Known rows, with every step that occurs
K/F/C: [  8.0  13.4 -11.7  25.5   5.4  -3.6  17.3  -7.6  -1.4   3.6  -2.5 -20.5
   6.3  -2.4 -36.9   9.3  16.6  20.6  -8.7 -33.1  13.8 -42.1]
K/F/G/T/S: [ -1.2  -1.4 -12.2  24.2   2.5 -12.7  20.4   3.7  22.7  -7.4 -12.1 -13.0
   2.4   3.7 -20.8   6.2 -10.1  12.5 -27.7 -16.7   0.3  34.3]
F/K: [-22.9  -0.9  -8.6  38.5  -0.3 -12.6  11.3  -1.6  -4.8  21.6  -1.3  15.5
   5.6 -10.2  14.4  11.4  18.7   5.2 -30.1 -18.5  17.9 -17.4]
V/S/T/G: [-16.1 -33.3  19.5  -6.3  -1.8   2.8 -16.1   2.3  18.3  13.9 -10.0  33.1
  -1.8   2.3   5.4  -4.9 -25.0  13.0   6.0   2.4 -19.2   0.7]
C/F/K/A: [ 12.9  21.9  -3.3  54.1  -4.2   5.3  20.0   0.1 -22.5  33.0  -1.0  15.8
  16.2  -2.7 -33.3  29.8  34.4   1.0 -15.8  -2.0  15.5 -23.2]
C/F/G/T/S/V: [-1.6 -0.8  2.7 47.8  1.4  5.8  2.5  6.3  5.7 13.1 -1.4 28.0 10.8  2.7
 15.3  9.2 -6.0 -8.2 -8.6 33.9 15.7 61.5]
A/K/F: [ -1.7  24.5 -12.2 -21.3   4.6  -8.5  10.1  -1.9  -2.6 -12.5  -0.6 -25.9
  -6.8   1.3 -22.1   7.0   6.6   5.9   3.6 -33.2   8.3 -44.6]
C/F/K: [  0.8  16.7  -6.3  70.8  -4.7  -1.5  14.7  -2.6 -14.7  39.6   5.5  23.6
   8.8  -2.9 -11.2  34.0  31.9   1.6 -11.3   1.2  28.2 -17.2]
S/T/G: [-25.9 -17.2  17.6  23.8  -4.4   2.7  -0.6  -4.8  11.7   9.4   2.3  26.0
   2.1  -4.4   1.5 -14.6 -26.1  17.4   5.6   5.0  -0.6 -40.9]
C/F/K/A/V: [ 18.4  22.1  -3.8  35.2  -8.5   3.9   7.2   1.8   5.2  12.9   2.6  -1.7
  13.6  -0.4 -29.4  21.9  29.7  -3.4 -10.7  -7.7  27.1 -39.1]
C/F/G/T/S/V/A/K: [ 12.5  10.8   1.4   8.9  -0.9   8.2  -3.0   1.0  -5.4  12.1  13.6  11.7
  -1.7   7.9  10.3  13.1   4.9 -17.3  11.2  31.7  -1.5  49.2]
G/T: [-18.2 -25.9   1.1  49.8  -1.5   3.1  12.6   1.9 -11.3  -1.8  -7.5  22.7
   8.4   0.4  26.8 -35.9 -17.2  13.7 -11.2  -6.7  15.0  34.0]
V/S/T: [-16.7 -29.1  11.5 -27.8  -1.1   4.8  -8.2   0.2   7.6   3.1 -15.7  21.8
  -2.8   3.5  25.1 -13.5 -22.0   7.3  -1.5  -8.5 -14.7   8.6]
A/V/S/T: [ -9.1 -26.8  10.3 -47.8  -8.0   2.1 -24.7   2.4  43.7 -23.7 -11.1  -2.7
  -5.0   6.2  29.7 -21.1 -24.8   1.4   5.5 -16.7   4.3 -14.7]
G/T/S/V/A/K/F: [ -1.8  -0.4   3.4 -20.3   2.7  -5.9  -5.4   1.3 -17.5 -18.2   2.4 -15.4
  -8.1  -2.4   3.4 -23.8 -10.8   1.4  17.6  17.9 -13.1  15.1]
V/A/K/F/C: [ 24.4  21.6 -11.7 -24.0   2.2   1.4   8.5 -12.9 -15.4   5.7  13.1 -35.1
  -9.2   3.5 -35.0  14.2  27.1   7.1  16.4 -32.6 -10.3 -51.0]
A/K/F/G/T/S: [ -3.2  20.2 -14.1 -25.8   4.4 -16.0  13.0   2.5  15.3 -15.2   4.1 -30.3
  -6.7   7.4 -10.0  -4.6  -1.9   4.0 -13.6 -25.7  -1.4  20.2]
G/T/S/V: [-24.7 -26.4  10.0  18.2   7.6  -2.4  -5.6   6.6  -8.4 -10.1 -12.3  19.7
  11.0  -8.3  43.2 -39.6 -21.8   5.7  -4.8  29.1   6.4  45.9]
C/F/G/T/S/V/A: [ 13.8  -6.0   3.6  44.3  -2.0  11.4   1.6   1.8   1.1  19.2   1.4  24.3
   6.3   4.4   4.6  18.9   0.0 -10.8   2.3  39.1   0.1  56.5]
G/T/S/V/A/K: [-10.9 -14.4   8.5 -20.8   5.8   0.2 -11.8   1.3 -19.3  -9.7   2.2   1.6
  -1.7  -3.7  38.5 -36.6 -11.3  -3.1  14.1  25.5 -11.1  33.7]

Rows
[  7.3  10.7   0.4 -47.5  11.3  -5.7 -11.1  -0.7  -4.4 -10.5  -8.6 -26.4
  -5.2  -8.8  -8.1  13.7   7.7  -3.6  18.6  16.1 -17.3 -28.1] -> T/S/V/A/K/F
[ 17.0   9.8 -11.6 -25.1   0.4  -6.3  10.2  -3.5   5.0  -4.6   5.1 -33.4
 -11.9   8.2 -19.4   8.4   6.0   1.3   1.4 -16.7 -22.3  15.5] -> V/A/K/F/G/T/S
[  2.1  -7.6  -2.3 -24.5  -3.4  -6.8  -9.2   8.2  24.2  -4.6 -11.2  -7.3
   7.4  -2.4  -3.8   5.9  15.7  -3.5 -28.7 -29.1   3.1 -14.7] -> F/K/A/V/S
[ 11.5  -8.6   0.6 -18.2   0.2   9.3  -0.4   5.5  27.9 -27.7 -20.2 -18.8
  16.8  -1.4  -6.4 -11.1  -2.8   2.7 -11.0 -23.4  11.9 -38.4] -> K/A/V
[  4.3  -0.8  -5.1  73.4  -6.3   9.7  18.6   1.6   4.0  20.4   3.3  31.1
   9.2  10.7  -0.1  11.6  -2.5  -0.1 -14.6   4.5  22.1  51.1] -> C/F/G/T
[ -9.8  -9.1  -0.7 -24.4   3.9  -1.6  -6.6   2.7   7.7  -5.8   6.2   4.2
  -4.1   2.2  36.4 -12.9 -11.4 -13.1  -9.1  13.5 -12.5  56.7] -> F/G/T/S/V/A/K
[ 12.6  12.1   8.5  -5.9 -14.8   5.4  -5.7   1.5   7.9  10.9   4.7   5.0
   2.8   5.9 -21.4   8.6  12.1  -5.0  -1.7  -4.3   6.5 -27.6] -> C/F/K/A/V/S/T
[ -9.2 -31.3  11.0  15.8   4.8   3.1  -7.2   2.0 -14.7  -4.6  -9.8  15.5
   5.5  -6.9  34.2 -28.8 -16.4   2.7   7.1  32.9  -9.7  40.9] -> G/T/S/V/A
[ 12.9   8.0  15.5  12.3 -15.5   3.3 -12.8   3.0  17.6  20.1  10.6  12.5
   3.2   4.6 -37.4  16.6   9.2   0.9   4.6   5.4   2.7 -34.6] -> C/F/K/A/V/S/T/G
[ -2.9   5.8  -4.0 -17.9  -5.4   0.3  -3.9   0.5  -5.2 -19.0  14.4  -1.9
 -16.4   2.2  -1.5   0.4 -17.6 -15.4   4.8   4.6  -5.8  11.9] -> S/V/A/K/F/G/T
[ 13.6   8.3 -13.7  -8.9  -6.6  -1.7  13.7  -4.4  -1.0  -5.9  12.1 -20.3
 -15.9  10.5 -23.0   7.9  -0.8  -1.9   1.7 -25.6 -13.0   7.0] -> V/A/K/F/G/T
[ -2.3  -3.9   5.6 -47.2  13.6   0.2 -16.6  -0.6  -5.6  -2.8  -9.0  -8.4
   0.7 -10.0  27.8   2.0   7.4  -9.1  15.3  24.0 -15.9 -10.9] -> T/S/V/A/K
[ -6.1  -2.8   3.6 -30.9   3.1   8.2 -15.3  -2.5 -16.1  -6.7   3.4   7.0
  -6.7  -6.7  24.1   2.1  -2.6 -15.0  18.7  14.2  -4.4 -23.5] -> S/V/A/K
[  7.9  18.8  -2.0 -31.1   3.3   2.6  -8.5  -8.4 -19.7  -7.3  15.6 -18.0
  -9.6  -5.2 -13.0   6.1  10.5  -6.3  20.9  -2.1  -2.9 -45.4] -> S/V/A/K/F/C
[ 19.6  14.2 -10.8 -23.2  -0.1   0.5   8.1  -7.4 -10.3  -2.5   0.9 -28.9
 -11.9   2.8 -33.2  19.5  13.6   3.0  16.3 -24.7 -13.1 -47.5] -> V/A/K/F
[-13.3  20.5  -8.0 -35.5   5.0 -14.6  -0.6   5.6  10.5 -24.8   6.7 -19.5
  -9.2   1.8   2.4  -8.6 -13.4  -6.6  -7.9  -5.0   1.9  21.8] -> A/K/F/G/T/S/V
[  3.1   7.1   1.9 -21.8   4.6  -4.8  -5.3  -4.4 -22.8 -10.8  14.0 -23.0
  -4.9  -1.9   2.3 -31.7   1.9   5.7  17.7   9.9 -10.5  11.3] -> G/T/S/V/A/K/F/C
[ -4.2 -21.4   6.0   6.8   2.4  11.0 -10.0  -1.6 -10.2   0.0 -10.0  21.9
   1.8 -10.6  19.3  10.4  -8.1  -8.2   8.4  23.3  -2.7 -14.2] -> S/V/A
